Each row was made from one walk, in order. Every step used is in the known rows, and no mark comes twice. Write each row's walk.
Known rows:
c-g-q-b-x: -1.113 -3.653 -0.800 -3.490  3.980 -0.811 -0.727 -0.892  0.835 -1.696  0.078  2.152 -0.385 -1.655 -2.827 -3.800  1.691  0.355 -2.081 -1.665 -4.519 -2.365
g-q-b-x-s: -1.496 -4.373 -2.514 -1.350  1.769  0.125 -1.747  1.457 -0.403 -2.300  1.939  1.626 -0.033 -0.024 -2.300 -2.257  1.207 -0.487 -0.956 -0.407 -6.133 -3.552
m-c-g-q-b: -1.077 -3.838  0.642 -2.199  2.199 -0.460  0.491  0.006 -0.704 -1.651 -0.240  2.359 -0.878 -2.076 -0.109 -2.823  1.949  0.861 -0.941  1.021 -4.521 -2.379
q-b-x-s-h: -2.436 -5.478 -3.068 -2.811  1.656 -2.396 -1.128  0.651 -0.211 -2.025  1.504 -0.830  0.684 -0.491 -2.045 -2.829  0.685 -1.069 -0.607 -0.520 -5.206 -3.055
g-q:  0.733 -1.411 -1.083 -1.829  0.966  0.115 -1.289  2.502  0.429 -1.651  0.231  2.367 -0.607 -1.977 -0.793  0.161  0.905  0.878  0.866 -0.377 -2.230 -2.291
m-c-s-q-b: -1.680 -4.127 -4.700 -0.347 -2.208 -1.646  2.298  0.774 -1.470 -0.338 -0.540 -0.448  1.037 -0.245 -0.641 -0.361 -0.762 -0.778 -0.570  0.077 -5.123 -1.058
b-x-s:  0.327 -2.760 -3.340 -0.887  0.359 -0.306 -1.029  1.619  0.725 -0.300  1.962  0.067  0.302  0.418 -1.829 -1.144 -0.093 -0.292  0.826 -0.946 -3.875 -3.115
s-c-g: -0.636 -0.824 -2.082 -1.945  1.321 -0.442  1.374 -0.724  0.829  0.832 -0.471  1.894  1.014 -1.565 -2.631 -1.022  0.930  0.797  0.769 -0.821 -0.095 -0.638
c-g-q-m:  0.644  0.369  0.016 -0.935  3.105 -0.294 -0.964  0.412  0.745 -1.385 -0.312  1.612  0.139 -2.728 -0.689 -0.941  0.745  3.250  1.355 -0.745 -2.976 -2.272
c-g-q:  1.204 -1.062  0.419 -2.586  2.686  0.275 -0.531  0.590  0.511 -1.006 -0.188  2.844 -0.927 -2.470 -1.080 -1.304  1.682  2.087  0.514 -0.693 -1.993 -2.170
g-q-b-x-s-h: -2.121 -5.941 -2.397 -3.264  2.534 -0.884 -2.097  1.180 -0.318 -3.356  1.414  0.810  0.024 -1.784 -2.474 -3.299  1.253 -0.014 -1.090 -0.492 -5.950 -4.701
s-q-b-x-g: -1.566 -3.024 -2.986 -1.829  2.462 -1.616  0.023  0.060  2.030  1.778 -0.359 -0.545  1.756 -0.286 -3.583 -1.352 -0.216  0.025 -0.874 -1.559 -3.049 -0.734
g-q-b-x: -1.474 -3.677 -2.119 -2.789  2.199 -1.078 -1.143  0.851  0.858 -2.363  0.592  1.745  0.003 -1.185 -2.411 -2.498  0.702 -0.666 -1.530 -1.558 -4.855 -2.432
q-m-c-s: -0.132 -1.203 -4.177  0.742 -1.872 -0.771  0.518  2.165 -0.881 -1.141 -0.634 -1.145  0.742 -1.325  1.723 -0.779 -1.586  0.464  0.874 -0.637 -4.734 -2.166
q-b-x-s-c: -3.635 -3.880 -5.097 -0.760  0.364 -0.691  0.141  0.157  0.063 -0.471  1.717  0.762  1.909  0.818 -3.753 -1.873  0.277 -1.592 -0.645 -0.532 -4.086 -1.863
m-c-g-q-b-x: -1.101 -5.250 -0.794 -2.929  2.983 -0.289  0.472 -0.850  0.468 -1.867  0.142  1.617 -0.657 -1.839 -1.742 -4.929  1.067  0.465 -2.146 -0.635 -5.156 -3.784
s-q:  0.606 -0.874 -2.644 -0.652 -0.450 -1.233  1.044  0.915  1.417  0.679  0.125  0.214  1.341 -0.544 -2.300  1.924 -0.712  0.969  2.015  0.070 -1.210 -0.611
x-b: -0.362 -3.194 -0.806 -1.184 -0.946 -2.038 -0.651  3.039 -0.097 -2.117  0.372  1.396  1.297 -1.575 -0.872  0.988  0.112 -1.281  0.953 -0.204 -1.933  0.859
g-q-b-x-m-c: -2.169 -5.221 -1.840 -1.561  1.296  0.132 -0.268  1.597 -0.574 -2.168  0.033 -0.506  0.011 -2.354 -1.871 -3.774 -0.006  0.539 -0.642 -0.716 -5.713 -3.920
q-b: -1.562 -2.308 -1.280 -1.473  0.233 -2.795 -0.724  1.182 -0.406 -1.152  0.389  0.697  0.446 -0.411 -0.708  0.300  1.014 -1.477  0.149  0.384 -3.559  0.346
g-q-m-c-s-h: -0.324 -2.801 -3.699 -1.514  0.072 -0.176 -0.278  2.460 -1.174 -3.577 -1.237 -0.336 -0.060 -3.873  1.600 -2.578 -0.842  1.948  0.517 -1.285 -5.363 -5.011
g-q-m-c:  0.175 -1.444 -1.322  0.292  0.489  0.184 -0.271  2.499  0.399 -2.316 -0.054  0.632  0.314 -2.364  1.144 -0.678 -0.924  2.259  1.559  0.721 -4.030 -3.464
q-b-x-g: -1.607 -2.989 -1.824 -2.654  2.549 -1.790 -1.334  0.891  1.283  0.859 -0.100 -0.126  0.481 -0.702 -2.062 -2.690  0.824 -1.121 -1.265 -1.674 -3.456 -0.740
g-q-m:  0.211  0.131 -1.280 -0.253  1.333 -0.385 -1.381  2.304  0.769 -2.231  0.127  1.262  0.533 -2.187 -0.095  0.374 -0.225  2.158  1.628 -0.297 -3.274 -2.283

Write each row's walk:
-0.010 -2.518 -4.533  0.362 -2.767  0.423  1.970  2.281 -1.562  0.678 -1.246 -2.413  1.071 -1.761 -1.024  0.063 -1.658  1.573  1.592 -0.826 -3.820 -2.272
x-m-c-s-q
-0.196 -2.149 -2.462 -1.580  0.826 -0.658 -0.741  1.383  0.770 -0.165  0.071 -1.642  0.532 -1.618 -2.697 -1.349 -0.791  0.843  1.205 -2.252 -2.697 -2.174
b-x-m
 0.252 -0.556 -1.876 -1.207  3.623  0.375 -2.241  1.956  2.243 -0.164 -0.388  0.110  0.539 -2.457 -1.537 -2.609 -0.319  2.565  0.231 -2.389 -3.432 -3.493
b-x-g-q-m
 0.237 -0.755 -1.799  0.592  0.929 -1.086  2.403 -0.757  1.436  0.736 -0.837 -1.063  1.849 -1.403 -0.821 -0.409 -1.400  3.551  2.111  0.663 -2.517 -1.901
s-q-m-c-g
-0.269 -3.601 -2.591 -1.190  0.052 -0.204  0.496  1.607  0.498 -0.154  0.000 -2.202  0.361 -1.636 -1.340 -2.554 -1.563  0.826  1.130 -1.281 -3.366 -3.523
b-x-m-c
 0.365 -0.857 -0.611 -0.146  1.203 -1.253  0.853  0.235  0.549 -0.279 -0.533 -0.564  0.658 -1.566  0.907 -1.485 -0.501  2.342  1.726  0.587 -2.930 -1.986
q-m-c-g
-0.344 -2.640 -4.824  1.934 -0.326  0.024  1.311  1.192  1.726  0.225  1.282 -2.041  2.503  0.476 -1.849 -0.861 -2.803  2.421  1.749  0.411 -4.971 -4.244
b-x-s-q-m-c
 0.375 -1.476 -3.668  0.439 -0.870  0.592 -0.272  2.860 -1.006 -2.407 -0.642  0.339  0.019 -2.451  1.551 -1.325 -0.880  1.567  0.481 -0.990 -5.468 -3.768
g-q-m-c-s
 0.342 -0.977 -0.725  0.012  1.965  0.942 -1.037  3.255  0.623 -0.321 -0.862  0.128  0.188 -3.059  1.109 -1.649 -0.132  2.893  1.431  0.549 -3.300 -3.355
x-g-q-m-c
-2.235 -3.833 -4.328  0.394 -2.386 -0.899  1.728  1.410 -2.276 -0.031 -1.145 -2.303  1.326 -1.318 -1.308 -0.316 -0.968  0.380  0.411 -0.223 -5.288 -1.125
x-m-c-s-q-b
-2.097 -3.787 -1.746 -2.054  2.119 -0.288 -1.577  1.252 -0.189 -2.150 -0.113 -0.065  0.260 -2.187 -3.117 -2.532  0.471  0.541 -0.471 -1.839 -5.258 -2.713
g-q-b-x-m
 1.262 -2.729  0.429 -2.126  1.872  0.897  0.477  0.602  0.043 -0.848 -0.138  2.268 -1.029 -2.765  0.103 -2.268  1.140  1.906  0.373  0.464 -2.541 -3.612
m-c-g-q
 0.561 -2.583 -4.395 -0.291 -0.072 -0.239  0.384  0.917  1.614  0.673  1.879 -0.491  1.631  0.784 -3.412  0.032 -1.307  0.915  1.205 -0.624 -3.471 -3.008
b-x-s-q
-2.365 -3.597 -5.662 -0.905 -0.571 -1.235  0.700  0.356 -0.719 -0.018 -0.699 -2.598  1.757 -0.768 -4.034 -1.548 -1.177 -0.041 -0.718 -3.019 -5.614 -1.229
c-s-q-b-x-m
-1.683 -3.950  0.930 -1.527  2.117  0.277  0.113  0.446 -2.073 -1.289 -0.910  0.459 -0.804 -3.126 -0.839 -3.023  1.670  1.924  0.002  0.711 -4.631 -2.559
x-m-c-g-q-b
 0.467 -3.620 -0.693 -2.111  2.754  1.675  0.283  0.492  0.319 -0.766 -0.567 -0.087 -0.732 -3.386 -2.117 -4.559 -0.073  2.870  0.303 -1.660 -3.593 -5.093
b-x-m-c-g-q
 0.976 -2.218 -0.268 -1.692  0.920 -0.749  1.292  0.247  0.313  0.305 -0.174  0.696 -0.273 -1.391  0.278 -1.637  0.465  0.887  0.852  0.718 -2.057 -1.916
m-c-g
-2.074 -4.706 -0.977 -2.010  2.066 -1.269  0.883 -0.810 -0.421 -0.156 -0.523 -1.630  0.107 -1.761 -2.048 -4.614  0.040  0.728 -0.600 -0.920 -4.759 -2.313
q-b-x-m-c-g
-1.714 -3.577 -0.320 -2.824  3.915 -0.379 -1.027 -0.519 -0.427 -1.343 -0.497  0.356 -0.212 -2.758 -3.503 -3.950  1.529  1.552 -1.079 -2.271 -4.811 -2.715
c-g-q-b-x-m
 0.374 -1.176 -2.880 -0.032  0.713  1.439 -1.030  3.392 -0.827 -0.455 -1.337  0.105 -0.237 -2.954  1.725 -2.267 -0.235  1.988  0.076 -1.268 -4.859 -3.703
x-g-q-m-c-s
 0.802 -2.674 -3.701 -0.987 -2.253 -0.543  0.777  2.338 -1.151 -0.507 -0.283  0.012 -0.350 -0.910  1.405 -0.978 -0.665 -0.824  0.114 -0.701 -3.836 -2.153
m-c-s
 0.119 -2.300 -2.038 -0.796  2.819  1.065 -1.144  2.213  1.977 -0.301 -0.612 -0.263  0.290 -2.656 -0.357 -3.757 -1.027  2.655  0.155 -1.352 -4.080 -4.796
b-x-g-q-m-c
 0.816 -2.128 -1.710 -2.802  3.293  0.984 -2.057  2.120  2.000  0.161 -0.131  1.356 -0.550 -2.264 -2.046 -2.744  0.650  1.065 -0.526 -2.274 -2.483 -3.495
b-x-g-q
-2.543 -2.309 -1.311 -2.417  2.796 -0.209  0.551 -0.863 -0.037 -1.014 -0.415  3.397  0.768 -2.063 -2.989 -2.154  2.303  0.584 -0.992 -0.265 -2.319 -1.123
s-c-g-q-b
-0.018  0.585 -3.187  0.829 -0.062 -1.764  0.573  1.109  1.881  0.077  0.059 -0.974  2.646 -0.911 -1.463  2.141 -1.666  2.297  2.602 -0.216 -2.181 -0.622
s-q-m
 0.130 -2.371 -3.677 -3.281 -0.461 -1.799 -0.621  1.714 -0.733 -1.705 -0.737 -0.304 -0.122 -2.341 -0.044 -0.818  0.307 -0.545  0.157 -2.145 -2.970 -2.022
c-s-h
-2.498 -3.271 -3.462 -0.917  0.642 -1.959  0.764 -0.001  0.840  0.045 -0.058 -2.088  2.152 -0.853 -4.549 -0.867 -1.108  0.678  0.500 -1.640 -4.154 -1.011
s-q-b-x-m
 0.260  0.408 -5.356  0.831 -1.366 -1.344  0.662  1.486  0.357 -0.105 -0.572 -1.175  2.133 -0.814 -1.165  1.560 -1.977  1.766  1.565 -1.842 -3.806 -0.668
c-s-q-m
-0.256 -2.365 -1.194 -0.268 -0.848 -0.204  0.351  2.679 -0.804 -0.073 -0.309 -1.551  0.193 -2.000  0.165 -0.627 -0.700  1.039  2.485  0.550 -2.590 -2.205
x-m-c
-1.880 -3.451 -3.763 -1.586  0.712 -2.526  0.877 -0.332  1.852 -0.065  0.406 -0.243  2.128  0.220 -3.824 -0.576 -0.850 -0.469 -0.587 -1.186 -3.949 -0.925
s-q-b-x
 0.694 -2.608 -4.985 -0.273 -2.574 -0.418  2.156  1.504 -0.302  0.389 -0.554 -0.447  0.888 -0.562 -0.545  0.293 -1.485  0.234  0.642 -0.558 -3.350 -2.056
m-c-s-q
